Each row comes from the steps of one path. Every step used is in the known rows, and no mark comes twice. Write the path behind each row, first mark first.
(in the rows, 128 means zero)
Known rows:
katov, nezef, neto, funiv, giludub: [128 124 148 135 170 158 131 121 133 141 122 131 134 125  98 133 134 138
 144 127 118 107 123 147 186  92 124 124 101 125 100  81]
nezef, vumap, musuv: [140 148 110 132 132  84 149 129 123 130 113 119 123 160 126 127 135 113
 127 123 132 128 125 141  91 125 136 130 135 125 136 130]
katov, nezef, tifa, giludub: [130 130 143 147 144  89 144 136 125 127 129 128 113 107 130 135 125 140
 174 144 111 104  90 127 127 113 125 128 135 124  99 100]
neto, nezef: [127 129 134 130 148 129 135 129 101 131 122 124 131 111 127 140 128 126
 126 140 122 137 130 120 128 129 132 128 136 127 123 106]
tifa, nezef, katov: [128 126 132 127 156 107 135 132 127 132 127 133 126 134 124 135 128 119
  71 128 124 158 115 127 130 118 132 128 125 121 130 119]
neto, nezef, tifa, giludub, funiv: [124 128 142 146 170  93 131 135 102 105 125 121 128 122 121 142 129 145
 178 162 117 144  81 139 138 118 127 125 113 125  80  97]
katov, nezef, neto, funiv: [126 122 139 135 162 137 149 127 139 137 128 129 143 123 105 128 136 118
 147 132 120 106 114 143 193 101 129 125 136 128 126  82]
tifa, giludub: [130 129 135 133 134  85 131 137 124 124 124 126 116 119 127 131 129 145
 134 127 119 134 132 128 129 120 126 129 135 126  97 137]
funiv, nezef, katov: [131 117 131 129 160 132  99 127 125 127 110 132 136 143 121 144 126 115
  67 137 130 145 121 118 131 113 132 128 105 121 127 108]
funiv, neto: [129 131 128 135 127 126 127 130 123 128 125 128 139 142 128 132 124 122
 120 135 131 134 141 129  91 129 126 131 124 127 124 114]
nezef, tifa, giludub, neto: [135 131 141 149 134  91 115 136 119 126 128 125 124 100 130 131 122 138
 171 136 122 159  88 135 153 117 127 130 140 128  87 102]
giludub, funiv, neto: [123 128 128 139 137 127 130 127 131 102 127 128 148 166 122 133 130 124
 125 149 138 132 126 140 104 125 121 128  91 129 108 122]
tifa, giludub, neto, nezef, vumap, musuv: [145 150 131 148 151  42 153 139  89 126 100 113 126 120 126 142 135 123
 127 133 119 165 125 134 119 118 139 132 149 125  88 103]
katov, nezef: [127 125 136 133 130 127 153 129 130 127 127 130 127 120 130 135 128 123
 126 129 121  96 123 120 128 122 127 128 123 128 128 112]
tifa, giludub, neto, funiv, nezef, vumap: [140 127 144 151 181  93 120 130 117 128  98 127 134 153 105 137 133 135
 140 119 131 168 129 136 149  99 133 128 134 123  82  80]
tifa, giludub, funiv: [124 125 135 135 141  88 136 133 131  99 125 127 127 142 121 132 134 148
 139 136 124 132 119 138 143 119 122 126 100 128  80 143]
tifa, giludub, funiv, nezef: [126 115 139 140 154  94 122 130 125  96 110 130 134 150 121 144 130 141
 132 145 129 147 135 126 146 108 123 127  83 126  78 120]
katov, nezef, tifa, giludub, neto: [134 131 147 156 137  91 138 136 122 126 127 128 123  90 131 137 122 133
 169 143 114 126  85 129 153 109 125 130 135 127  87  84]
giludub, tifa, nezef, katov: [124 128 133 130 156 112 156 132 125 129 136 131 124 105 127 137 122 118
  61 110 138 161  77 133 126 117 132 125 132 121 115  44]
giludub, funiv: [121 126 127 131 138 132 134 125 135 103 129 127 138 150 121 128 135 131
 133 139 135 127 112 139 139 125 123 125  95 130 113 135]
nezef, neto, funiv, giludub: [129 126 139 129 168 157 109 118 132 142 122 129 137 135  97 127 132 142
 146 123 123 139 126 154 187  99 125 124 108 125 101  96]
neto, funiv, nezef, vumap, musuv: [138 131 112 136 178  97 138 127 129 136 102 121 134 173 106 131 140 109
 135 123 135 142 132 142 116 111 140 127 139 123 130  86]
vumap, nezef, tifa, giludub, neto: [141 129 143 153 132 111 133 138 126 126 118 134 140  92 128 139 123 132
 167 141 120 176  93 146 150 106 121 131 134 125  98  87]
funiv, nezef, neto: [131 121 138 133 144 135 108 126 118 127 113 130 145 140 126 143 122 113
 126 145 128 152 142 115 175 107 129 130 103 126 123  92]
giludub, funiv, nezef, neto: [125 118 138 137 151 141 112 123 125 101 115 129 155 160 118 145 127 116
 131 156 134 151 127 130 187 104 125 126  67 128 109  95]
vumap, musuv: [134 133 109 127 125  89 147 132 134 131 123 122 127 126 131 125 134 114
 125 127 127 130 131 136 119 129 133 130 138 128 133 129]

Which path is each row?
[135 149 116 144 160  83 155 129  99 107 105 114 147 181 120 144 136 109
 123 153 134 141 128 146  66 125 134 129 105 125 113 100] -> giludub, funiv, neto, nezef, vumap, musuv
[134 131 145 140 168  81 112 137  98 127 111 123 131  96 121 146 128 132
  72 137 119 168 107 125 155 114 134 129 135 123  82 106] -> tifa, giludub, neto, nezef, katov
[127 130 139 129 161 132 139 125 118 132 129 133 111 107 120 142 120 141
  59 105 135 163  88 138 118 109 126 125 101 117  90  41] -> funiv, giludub, tifa, nezef, katov
[128 112 129 130 193 138 103 124 137 137 111 132 141 151 101 135 136 117
  82 129 131 145 117 135 152 106 135 124 126 121 124  93] -> neto, funiv, nezef, katov
[139 148 116 135 152  82 155 131  97 132 108 114 127 147 126 138 135 111
 125 135 122 137 128 132  92 127 140 130 141 123 132 105] -> neto, nezef, vumap, musuv
[123 127 134 133 134 114 170 133 120 127 141 131 121  96 132 134 121 125
 115 109 138 159  99 129 125 124 128 128 140 126 113  40] -> giludub, tifa, nezef
[128 128 142 131 135 109 143 131 118 131 132 130 134 128 127 134 124 117
 132 134 123 166 132 124 174 112 130 130 121 128 125 103] -> tifa, nezef, neto
[134 126 132 137 183 140 126 121 124 134 105 128 134 177 103 134 134 124
 139 125 134 140 130 136 122 110 135 125 130 122 128  84] -> neto, funiv, nezef, vumap
[139 121 139 152 165 117 139 137 140 135 120 135 142  98 109 129 133 135
 184 133 120 177  86 162 171  99 125 128 155 125  96  68] -> vumap, nezef, tifa, giludub, neto, funiv
[131 123 145 154 170  98 144 135 134 134 128 128 129  96 109 128 132 137
 184 134 116 127  79 146 177 102 128 126 158 127  86  69] -> katov, nezef, tifa, giludub, neto, funiv
[124 125 133 130 167 165 135 120 133 139 134 129 122 103 103 127 131 151
 129  97 138 131  94 155 138 114 124 122 128 124  86  31] -> neto, funiv, giludub, tifa
[135 147 116 137 140  71 192 134 116 129 125 122 114 130 133 133 129 111
 113 105 141 158  97 141  89 123 136 129 146 123 120  41] -> giludub, tifa, nezef, vumap, musuv
[129 121 131 135 153 135 124 128 137 136 127 128 144 114 110 121 136 125
 138 116 135 150 117 144 176 117 131 126 150 131 115  99] -> giludub, neto, funiv
[129 137 140 138 182 142 166 120 118 139 125 129 113 140 102 134 129 149
 131  91 140 158  94 154 109 106 128 123 125 118  90  16] -> neto, funiv, giludub, tifa, nezef, vumap
[145 152 129 142 149 106 129 124  87 134 100 115 126 125 119 146 131 127
 118 130 124 161 131 141 110 117 134 131 105 123  93  87] -> funiv, giludub, neto, nezef, vumap, musuv
[121 123 139 133 168 125 169 130 131 138 142 130 139 103 109 128 129 118
 134 112 136 168  89 148 191 105 131 124 154 127 113  10] -> giludub, tifa, nezef, neto, funiv
[142 131 118 144 171  99 131 127 127 134  98 122 144 155 108 132 140 103
 132 122 138 164 129 145 142 107 141 129 137 125 118  72] -> giludub, neto, funiv, nezef, vumap, musuv
[131 126 139 135 164 183 149 121 137 140 121 137 146  98 100 136 127 137
 131 108 134 158  96 170 179  89 120 123 110 122  98   4] -> vumap, nezef, neto, funiv, giludub, tifa
[142 137 115 137 144  90 136 126 116 126  99 122 129 171 126 139 131 107
 121 131 132 142 139 127  94 117 138 131 117 122 130 101] -> funiv, nezef, vumap, musuv
[136 129 129 140 132 154 138 129 134 132 126 136 138 123 129 135 124 121
 167 143 121 149  93 143 121 117 124 129 124 124 142  91] -> vumap, nezef, tifa
[124 126 145 138 168 166 154 119 131 139 132 130 132  93 103 135 130 138
 133 111 130 109  85 153 179  93 123 122 112 124  84   4] -> katov, nezef, neto, funiv, giludub, tifa
[129 142 134 138 142 111 177 129 111 127 129 128 116 131 129 137 121 125
 117 107 142 156  94 132  94 123 131 127 136 122 116  38] -> giludub, tifa, nezef, vumap
[132 137 142 149 161  85 123 138  91 131 124 122 130 115 128 144 119 134
 166 156 116 152 108 126  89 122 129 131 147 123  90  74] -> funiv, neto, nezef, tifa, giludub
[134 140 136 136 142 104 158 127 113 128 119 128 119 163 127 134 128 125
 129 124 128 154 128 128 100 122 133 129 124 123 130 113] -> tifa, nezef, vumap
[136 123 140 133 165 178 129 120 137 143 112 137 148 130  96 134 133 136
 142 127 121 157 130 166 183  87 120 126  98 122 111  77] -> vumap, nezef, neto, funiv, giludub
[131 114 136 148 171 147 100 124 130 136 120 129 148 117 109 133 127 117
 172 134 134 167  93 137 176 109 131 127 136 127 113  52] -> giludub, neto, funiv, nezef, tifa
[126 129 141 132 141 137 155 125 115 130 135 132 110  94 127 140 121 146
 114 104 134 160 109 133 118 114 123 127 106 123  88  36] -> funiv, giludub, tifa, nezef
[135 131 141 136 127 151 101 122 119 129 118 129 129 109 122 136 125 144
 121 121 132 152 131 135 147 117 122 130  94 127  90 111] -> funiv, giludub, neto
[139 146 117 138 136  83 175 131 126 128 112 121 122 149 130 133 137 109
 126 132 123  95 121 135  92 120 136 130 128 124 135 116] -> katov, nezef, vumap, musuv
[134 130 149 143 145  85 131 139  91 126 115 123 130  89 129 143 129 138
 127 136 119 166 127 120 155 121 131 131 141 128  79  98] -> tifa, giludub, neto, nezef
[127 132 135 131 132 158 126 120 121 129 131 129 116  97 125 135 121 148
 114 105 138 132 101 140 116 121 121 125 103 125  88  46] -> funiv, giludub, tifa
[124 129 138 132 168 166 128 118 129 140 132 128 132 103  99 130 128 141
 133 106 136 142  92 159 179 101 125 122 119 125  87  20] -> nezef, neto, funiv, giludub, tifa
[128 129 135 142 137 134 141 128 129 131 135 129 123 117 129 133 123 121
 168 147 117 100  88 130 125 120 127 127 130 126 131  89] -> katov, nezef, tifa
[137 122 144 153 149  97  99 135 112 123 115 129 130 109 129 143 118 132
 164 143 125 175 103 119 157 108 129 131 121 125  82  75] -> funiv, nezef, tifa, giludub, neto
[131 131 134 141 143  92 119 135 123 128 131 126 115 116 125 129 124 143
 176 138 116 137  96 135 125 121 126 128 140 124 100 117] -> nezef, tifa, giludub
